Every row comes from one small tree of marks. The marks that hang from a mark follow it in brackets, in the order of their numbers. Every link used is in the known rows. Which tree was each row made from?
Known rows:
k580[k26[k239[k955] k253] k220]: [ 1.40 -4.71  0.87 -0.49 -2.25 -3.85  0.42 -3.31  2.60 -1.55  2.17 -0.93
 -1.31  0.39  0.43 -1.78 -2.53 -1.57 -3.92  2.58 -0.06  1.46]
k387[k253[k26 k109]]: [-3.80 -2.47 -0.08 -4.51  0.90 -1.42  3.56 -2.97  1.34  0.72  3.57  1.22
 -1.51  0.26  3.77 -0.96  0.54  3.70 -0.92  1.85 -3.21  2.73]
k253[k26[k239 k580[k220]] k109]: [-4.00 -2.01  0.06 -4.76 -0.43 -2.50  1.00 -4.32  1.40  0.32  3.83  2.02
 -1.85 -4.02  1.25  0.56  2.68 -0.46 -2.48  3.00  0.60  2.06]
k580[k26[k239[k955]] k220]: [-0.25 -4.63 -0.52 -0.05 -1.00 -3.11 -0.27 -2.56  1.15 -0.99  2.59 -0.10
 -1.65  1.25  1.41 -1.87 -1.38 -1.10 -3.46  1.48  0.51  0.50]
k239[k26[k253 k580[k220]] k955]: [ 1.98  0.33  0.74 -3.29 -0.67 -3.11  1.19 -2.41  3.97 -1.95  2.62 -2.86
 -1.88  0.43  0.14 -1.43 -4.66  1.46 -1.97  0.61 -0.36  2.03]
k239[k26 k955]: [-1.01 -1.06  1.31 -1.69 -0.02 -2.50  1.80  0.62  2.12 -2.75  4.08 -0.94
 -2.91  2.94  2.76 -2.56 -2.77  3.28 -0.63 -1.04 -0.75  0.65]
k109[k253]: [-1.79 -2.13 -0.97 -1.72  1.32 -2.60  3.00 -1.51  0.47 -0.46  3.13  1.49
  0.66  2.28 -0.25  0.30 -4.04 -0.44 -2.44  1.12 -0.67  1.85]
k955[k239]: [-2.50  0.98  0.93 -0.59  1.09 -3.08  1.05  1.60  0.75 -2.96  1.52  3.30
 -1.66  0.32  2.04  0.80 -2.20 -0.41 -2.32 -0.03  0.24 -0.06]
k26[k239 k253[k387] k580]: [-2.40 -0.57  6.18 -0.15 -1.04 -2.59  1.56 -1.58  4.00 -4.73  2.19  1.51
  1.63 -3.13 -3.18  1.26 -2.60 -2.32 -1.42  2.55  0.75  4.42]
k26[k239[k955] k253 k580]: [-1.50 -1.46  5.03 -2.25 -2.01 -2.80  0.68 -2.50  2.94 -3.50  5.11 -0.75
  2.00 -0.92 -2.54  1.22 -3.50 -0.58 -0.88  2.30 -1.26  3.78]
k109[k253[k26[k580]]]: [-3.66 -1.01 -1.16 -5.83 -1.20 -2.58  3.60 -1.47  1.34  0.29  4.72  0.40
  1.34  0.15  1.33  0.80 -3.11  1.60 -2.54  0.28 -0.96  2.55]
k26[k253 k580]: [-0.40  1.06  1.54 -1.45 -1.32 -2.55  1.19 -2.14  2.38 -2.58  0.08 -0.04
  0.91 -2.18 -0.84  1.41 -4.90 -0.23 -0.87  2.13 -1.22  2.86]
k253[k26[k580] k109 k387]: [-7.36 -0.87  0.43 -2.33  0.54 -0.68  2.18 -2.45  3.51 -1.80  3.56  3.37
 -1.13 -3.84  4.65 -0.50  2.10  2.08 -0.35  0.64  1.86  2.56]
k580[k26 k220]: [ 0.59 -2.27 -3.60  0.54 -0.27 -2.97  0.20 -2.16  0.73 -0.13 -1.88  0.46
 -2.61  0.17  2.93 -1.81 -2.71 -0.81 -3.42  1.45  0.40 -0.25]
k109[k253[k387]]: [-3.25 -2.25  0.13 -0.25  2.40 -1.81  3.44 -1.15  2.38 -1.97  3.36  2.57
  1.01  1.84 -0.10 -0.47 -3.23 -0.53 -2.65  0.68  1.08  2.46]
k955[k239[k26[k253]]]: [-0.33  1.51  3.74 -2.10 -0.84 -4.55  2.83  2.50  2.48 -3.59  1.22  1.27
 -3.54 -0.09  2.13 -0.17 -3.52  0.45 -2.74 -0.67  0.18  0.69]
k955[k239[k26[k580]]]: [-2.87  3.09  2.60 -2.67 -0.26 -3.50  2.07  2.78  1.42 -2.72  1.99  1.36
 -2.84 -0.84  2.31  0.85 -3.73  1.05 -1.29 -1.76  1.05  0.91]
k387[k253[k109]]: [-2.89 -2.27  0.30 -1.36  2.89 -1.22  2.55 -3.63  0.76  0.23  2.23  1.70
 -1.00  0.80  1.78 -0.27 -1.55  1.98 -0.11  2.44 -2.79  3.08]
k580[k26[k253[k387]] k220]: [ 1.11 -2.50 -1.18  1.69 -0.53 -2.97  1.13 -2.59  3.87 -2.12 -2.27  0.88
 -1.92 -0.95  2.27 -2.40 -2.94 -1.57 -4.13  1.91  1.58  1.12]
k253[k26[k239 k580]]: [-3.74 -0.48  2.73 -4.72 -2.90 -2.91  1.68 -0.37  1.27 -1.97  3.86  0.92
  0.12 -2.34  0.28  0.92 -0.12  0.71 -1.79  1.23 -1.06  2.18]
k26[k239 k580]: [-2.98 -0.02  3.46 -1.24 -0.87 -2.65  0.50 -1.10  0.46 -2.65  2.61  1.23
  0.88 -1.94 -2.39  1.76 -2.40 -1.38 -0.79  2.04 -0.57  2.79]
k253[k109 k387]: [-5.20 -2.13  0.66  2.12  3.13 -0.80  1.61 -2.52  2.65 -2.68  1.84  4.56
 -1.93 -1.59  3.11 -1.18  1.03  0.06 -0.38  1.66  1.94  1.82]
k580[k26[k239]]: [-2.65 -3.37  2.22  0.76 -2.63 -3.25  1.30  0.07  0.11 -1.92  1.36  1.37
 -1.29 -0.48  1.79 -0.71 -1.95 -0.73 -1.64  0.85 -0.17  1.28]

Which tree is each row?
[-2.91 -4.78  3.55  0.76 -2.75 -3.44  2.18 -2.91  1.55 -1.59  1.81  1.88
 -1.95 -2.66  2.45 -0.39 -0.93 -0.98 -1.16  2.40  0.11  2.70] => k580[k26[k239 k253[k109]]]
[-3.63 -3.71  1.44  2.40 -0.89 -2.10  2.52 -2.51  3.57 -2.37  0.24  2.50
 -2.03 -2.60  4.99 -1.70 -1.34  0.20 -0.90  1.07  1.61  2.44] => k580[k26[k253[k109 k387]]]
[-1.89 -1.67  0.33 -5.51 -1.66 -2.66  0.33 -2.48  2.19 -1.20  5.55 -0.51
  0.04 -0.61  0.08 -0.30  0.21  0.70 -3.21  1.67 -0.58  1.45] => k253[k26[k239[k955] k580[k220]]]
[-3.36 -1.74  3.13 -6.21 -1.52 -1.84  2.56 -1.79  1.95 -1.02  6.78 -1.30
  1.73  1.30  0.17  0.04 -1.81  3.38 -1.03  1.02 -3.77  3.88] => k387[k253[k26[k239[k955] k580]]]
[ 0.17  1.61  3.00 -2.48 -2.00 -3.38  2.76 -0.10  2.76 -2.72  0.35 -1.19
 -1.95 -1.56  0.20 -0.01 -5.10  1.28 -0.76  0.39 -0.84  2.77] => k239[k26[k253 k580]]
[-7.78 -2.09  3.66 -2.61 -0.37 -1.49  2.31 -2.42  3.38 -2.27  5.23  3.75
 -0.79 -4.45  2.40  0.16  3.30  0.76 -0.75  1.44  1.97  3.38] => k253[k26[k239 k580] k109 k387]
[-5.09 -0.95 -1.86 -2.72  1.70 -0.99  1.42 -4.12  3.85 -0.74  2.35  3.19
 -1.84 -3.90  3.90 -1.14  2.36  0.68 -2.20  1.77  2.41  1.97] => k253[k26[k580[k220]] k109 k387]
[ 1.50 -0.43  2.52 -1.97 -0.88 -3.67  0.17 -3.67  2.30 -2.13  0.71 -0.10
  0.55 -2.66 -4.53  1.46 -3.14 -3.39 -3.44  4.12 -0.40  3.20] => k26[k239 k253 k580[k220]]
[-1.26  2.97  3.91 -2.95 -1.21 -4.18  2.55  2.11  2.49 -3.33  1.45  0.60
 -2.41 -1.75  1.51  0.93 -4.56  0.52 -1.89 -0.95  0.48  1.76] => k955[k239[k26[k253 k580]]]
[-6.21 -2.55  0.30 -1.41  0.93 -1.12  2.57 -1.91  3.30 -2.03  3.24  4.20
 -2.38 -2.17  5.41 -1.90  3.33  2.13 -1.23  0.92  1.55  1.37] => k253[k26 k109 k387]
[-4.80 -1.02 -0.03 -5.23  0.46 -1.15  3.27 -3.67  1.55  0.84  3.80  0.56
 -0.25 -1.40  3.28  0.24 -0.70  3.75 -0.15  1.58 -2.89  3.76] => k387[k253[k26[k580] k109]]
[-0.58 -0.19  0.93 -1.67  0.45 -2.85 -0.47 -2.87  0.76 -1.35  1.27  0.85
  0.05 -1.78 -3.53  1.31 -2.15 -2.87 -2.86  3.13  0.19  2.16] => k26[k239 k580[k220]]
[-3.41 -0.66 -3.13 -4.45  0.43 -1.86  1.04 -4.53  1.75  1.00  2.16  1.70
 -2.20 -3.48  3.54 -0.03  1.45  1.08 -2.06  2.25  0.45  1.42] => k253[k26[k580[k220]] k109]
[-3.88 -4.65  5.69  0.88  0.78 -1.81  1.78 -3.72  4.59 -4.03  6.08  2.70
 -0.37 -0.98  0.06 -0.99  0.93 -0.69 -0.86  2.89  1.09  3.56] => k26[k239[k955] k253[k109 k387]]
[ 0.72  2.92  1.84 -3.31 -0.18 -4.52  1.86  0.61  2.81 -2.41  0.44  0.21
 -3.05 -1.60  0.55  0.62 -4.21 -0.70 -3.58  0.04  1.10  1.25] => k955[k239[k26[k253 k580[k220]]]]
[-0.62 -1.36  3.86 -0.65 -0.24 -2.48  2.80  0.19  5.30 -4.62  3.85 -0.61
 -2.26  1.96  2.01 -3.17 -2.98  2.44 -1.30 -0.44  0.32  2.07] => k239[k26[k253[k387]] k955]
[-5.24 -2.26  2.95 -5.60 -0.50 -1.84  3.24 -3.48  1.23  0.43  5.41  0.93
  0.02 -1.78  1.26  0.69  0.47  2.53 -0.54  2.14 -2.80  4.53] => k387[k253[k26[k239 k580] k109]]
[-3.59 -4.42  1.29 -5.60 -1.45 -3.10  3.50 -1.25  1.69 -0.72  8.50  0.47
  0.99  2.60  0.49 -0.44 -0.82  1.21 -3.23  0.60 -1.22  2.19] => k109[k253[k26[k239[k955]]]]
[ 1.00 -1.50  2.47 -2.44 -0.78 -3.06 -0.38 -4.24  3.14 -2.33  3.83 -1.19
  1.13 -0.94 -3.62  0.66 -3.05 -1.99 -2.93  3.43 -0.64  3.08] => k26[k239[k955] k253 k580[k220]]
[-7.15 -4.71  3.43 -2.11  0.22 -1.30  2.09 -2.26  3.84 -2.98  7.82  3.53
 -1.50 -1.03  3.74 -1.99  4.62  1.87 -1.22  1.15  1.57  2.06] => k253[k26[k239[k955]] k109 k387]
[-5.11 -1.18 -0.01 -4.28  0.00 -1.77  4.07 -1.22  3.18 -1.32  4.96  1.52
  1.66 -0.30  1.56 -0.01 -2.20  1.19 -2.66 -0.24  0.75  3.14] => k109[k253[k26[k580] k387]]
[ 0.13 -0.63  3.82 -0.53  0.23 -2.79  0.55 -3.38  4.22 -3.64  0.91  1.11
  0.93 -2.96 -4.22  0.65 -2.37 -3.78 -3.58  3.82  1.46  3.65] => k26[k239 k253[k387] k580[k220]]
[-0.27  0.42  2.87 -2.91 -1.82 -2.72  2.05 -0.70  3.76 -3.01  3.77 -2.49
 -1.23  0.47  1.24 -1.05 -5.13  2.87 -0.28 -0.40 -0.91  2.71] => k239[k26[k253 k580] k955]
[ 1.12  1.26  1.79 -1.43  0.16 -3.02  1.99 -1.48  4.76 -3.01 -0.52 -0.50
 -2.25 -1.84 -0.54 -1.31 -3.93 -0.31 -2.81  1.12  1.52  2.63] => k239[k26[k253[k387] k580[k220]]]
[-4.18 -2.60 -0.10 -3.42  0.33 -2.09  4.34 -0.57  3.11 -1.47  4.69  2.23
  0.40  1.27  2.06 -1.31 -1.12  1.27 -3.39  0.07  0.54  2.04] => k109[k253[k26 k387]]
[-2.66 -4.86  4.78  1.45 -2.63 -2.90  1.87 -1.05  4.13 -4.17  3.88  0.76
 -0.11  0.01  1.89 -2.04 -2.10 -0.24 -1.91  0.69  0.85  2.68] => k580[k26[k239[k955] k253[k387]]]
[-3.30  0.26  4.44 -0.52  0.96 -3.49  3.31  1.18  3.93 -3.89  2.31  3.35
 -4.33 -1.67  3.59 -0.75 -1.04  0.51 -2.05 -0.51  2.42  1.61] => k955[k239[k26[k253[k109 k387]]]]
[-2.15  0.49  1.49 -2.64 -0.64 -2.08  1.51  0.03  2.27 -2.46  4.35 -1.66
 -1.62  1.21  2.12 -1.21 -4.07  3.43  0.34 -1.40 -0.21  1.72] => k239[k26[k580] k955]
[ 0.03 -0.12  3.98 -0.04 -0.56 -3.06  3.26  0.74  4.27 -4.38  0.38  0.58
 -2.91 -0.19  1.07 -2.26 -3.01  1.15 -1.83  0.29  0.48  2.10] => k239[k26[k253[k387]]]
[-2.61 -0.24  1.20 -1.18 -0.07 -1.95  1.43 -4.21  2.40 -1.50  1.09  1.54
 -0.30 -3.85  0.94  1.42 -2.73 -0.06  0.07  2.61 -0.37  3.46] => k26[k253[k109] k580]
[-4.17 -1.43  2.54 -5.09 -2.67 -2.35  1.07 -0.91  1.88 -2.26  6.59 -0.06
  0.72 -0.64  1.09  0.10 -0.08  1.93 -1.28  0.54 -1.14  2.08] => k253[k26[k239[k955] k580]]
[-1.07  1.42  4.20 -1.00 -0.96 -2.71  3.09  0.12  4.58 -4.03  0.70 -0.14
 -1.51 -1.77  0.47 -0.99 -4.33  1.13 -1.01  0.07  0.88  3.26] => k239[k26[k253[k387] k580]]
